Each row was made from one walk, in order. Every step used is in the known rows, and no mark comes twice. Write each row's walk.
In the rows, zero is written as 128.
Known rows:
vabus > venag > tiboz > nipeg: 100 176 147 127 119 123 102 106 114 160 176 86 111 91 69 156 137 132 167
 136 126 142
venag > tiboz > nipeg: 100 141 102 150 113 131 134 129 106 160 209 114 121 152 80 112 111 138
 173 133 108 96
vabus > venag > didi: 145 174 125 114 134 124 146 130 129 145 90 144 87 87 75 161 169 115 96
 135 108 163
neni > venag > didi: 201 77 113 117 118 134 189 164 159 174 55 130 121 134 146 116 151 126
 105 90 101 119
venag > neni > didi: 127 97 65 164 152 136 108 143 93 82 138 190 164 162 113 87 151 124 82
 148 95 105
tiboz > nipeg > venag: 65 96 130 123 88 128 167 90 98 126 174 109 134 134 116 124 97 116 128
 134 102 110
nipeg > tiboz: 175 149 101 170 121 125 136 119 148 52 134 91 132 167 120 111 115 114
 121 135 157 147
vabus > venag > nipeg > tiboz: 151 174 147 130 142 123 115 93 135 109 101 94 91 78 89 152 149 121 168
 123 164 131
didi > venag: 142 156 167 107 128 126 131 189 159 149 102 179 137 141 173 131 118 138
 90 147 132 152
nipeg > tiboz > venag: 125 140 99 158 126 127 107 78 142 44 170 91 102 149 96 142 122 96 143
 133 142 165
nipeg > vabus > venag: 118 147 148 130 133 116 121 83 117 91 125 110 144 109 140 162 123 116
 101 145 159 166
tiboz > venag > didi: 87 123 87 122 141 133 155 103 122 119 161 182 62 124 67 161 149 85 111
 131 70 144
didi > venag > vabus: 85 165 159 91 140 125 115 171 138 179 111 195 142 126 131 133 121 165
 106 145 130 140
neni > venag: 176 74 161 131 119 132 189 160 164 153 105 100 164 149 165 113 116 116
 124 96 125 110
didi > venag > tiboz: 168 167 142 109 123 129 92 192 154 175 120 162 131 144 143 122 134 153
 135 139 140 156
neni > didi > venag > tiboz > nipeg > vabus: 102 124 101 123 121 129 77 171 125 118 137 76 153 165 227 96 86 166 98
 123 133 149
neni > venag > tiboz > nipeg > vabus: 152 76 131 128 101 131 133 122 137 177 133 65 145 136 151 118 118 147
 174 93 132 107
vabus > venag: 121 168 172 128 137 121 144 126 136 125 140 113 129 100 97 158 133 105
 116 142 131 154
neni > venag > nipeg > vabus: 180 67 148 122 131 131 168 120 149 151 69 102 136 122 176 119 124 131
 161 84 154 81
didi > venag > neni: 148 144 134 113 136 128 86 171 131 146 88 240 137 125 132 128 164 148 94
 163 118 143
venag > nipeg: 141 128 128 143 156 133 199 136 128 130 123 171 103 130 108 108 118 112
 158 119 134 49

Write each row's walk:
150 154 161 100 142 128 135 174 153 162 75 190 107 119 167 127 126 146
 133 132 145 108 -> didi > venag > nipeg
149 182 146 131 132 125 103 126 129 150 158 97 121 101 66 149 153 120
 161 132 139 159 -> vabus > venag > tiboz
122 123 124 125 134 131 118 200 145 104 119 100 163 175 235 91 84 143 61
 126 126 149 -> neni > didi > venag
19 116 116 134 115 117 108 60 75 102 162 106 131 108 144 152 105 144 105
 152 114 117 -> tiboz > nipeg > vabus > venag > neni > didi
129 157 137 133 146 124 97 105 108 121 126 173 130 85 55 155 182 114 119
 156 118 146 -> vabus > venag > neni
130 166 165 121 150 125 144 110 129 138 115 124 99 79 90 156 144 114 158
 126 144 111 -> vabus > venag > nipeg
188 86 90 126 109 137 111 101 101 100 115 182 160 135 65 101 180 98 124
 136 119 147 -> nipeg > venag > neni
105 129 106 126 122 132 88 187 132 127 144 82 150 168 216 91 87 161 98
 122 121 141 -> neni > didi > venag > tiboz > nipeg
123 145 120 136 148 126 81 116 104 105 125 140 141 98 92 139 166 123 105
 147 117 151 -> vabus > venag > neni > didi
114 158 139 104 109 125 78 152 131 174 130 145 122 130 159 136 121 169
 141 144 138 151 -> didi > venag > tiboz > nipeg > vabus
206 81 137 133 125 133 159 127 163 137 66 80 124 127 159 108 130 132 178
 80 158 86 -> neni > venag > nipeg > tiboz
65 111 121 127 154 130 136 58 113 95 174 156 77 110 98 163 121 89 170
 124 122 106 -> tiboz > venag > nipeg > vabus
125 122 63 164 133 130 64 73 122 30 159 110 109 148 94 129 146 109 135
 137 131 162 -> nipeg > tiboz > venag > neni > didi
29 114 128 141 108 118 167 77 92 108 181 121 130 137 149 143 78 132 106
 152 114 96 -> tiboz > nipeg > vabus
128 121 121 121 144 133 119 191 142 112 100 109 142 159 230 88 90 150 94
 116 134 117 -> neni > didi > venag > nipeg
123 83 152 116 131 131 171 141 143 182 111 114 167 132 124 115 120 143
 140 93 124 98 -> neni > venag > vabus
208 110 100 124 96 138 119 124 124 128 148 103 152 151 78 93 148 105 168
 112 140 159 -> nipeg > venag > tiboz
23 126 128 133 113 116 120 52 76 115 163 131 122 99 118 164 114 139 116
 160 114 114 -> tiboz > nipeg > vabus > venag > neni
185 70 156 125 133 135 189 145 158 166 81 112 133 125 158 110 125 125
 166 82 138 67 -> neni > venag > nipeg
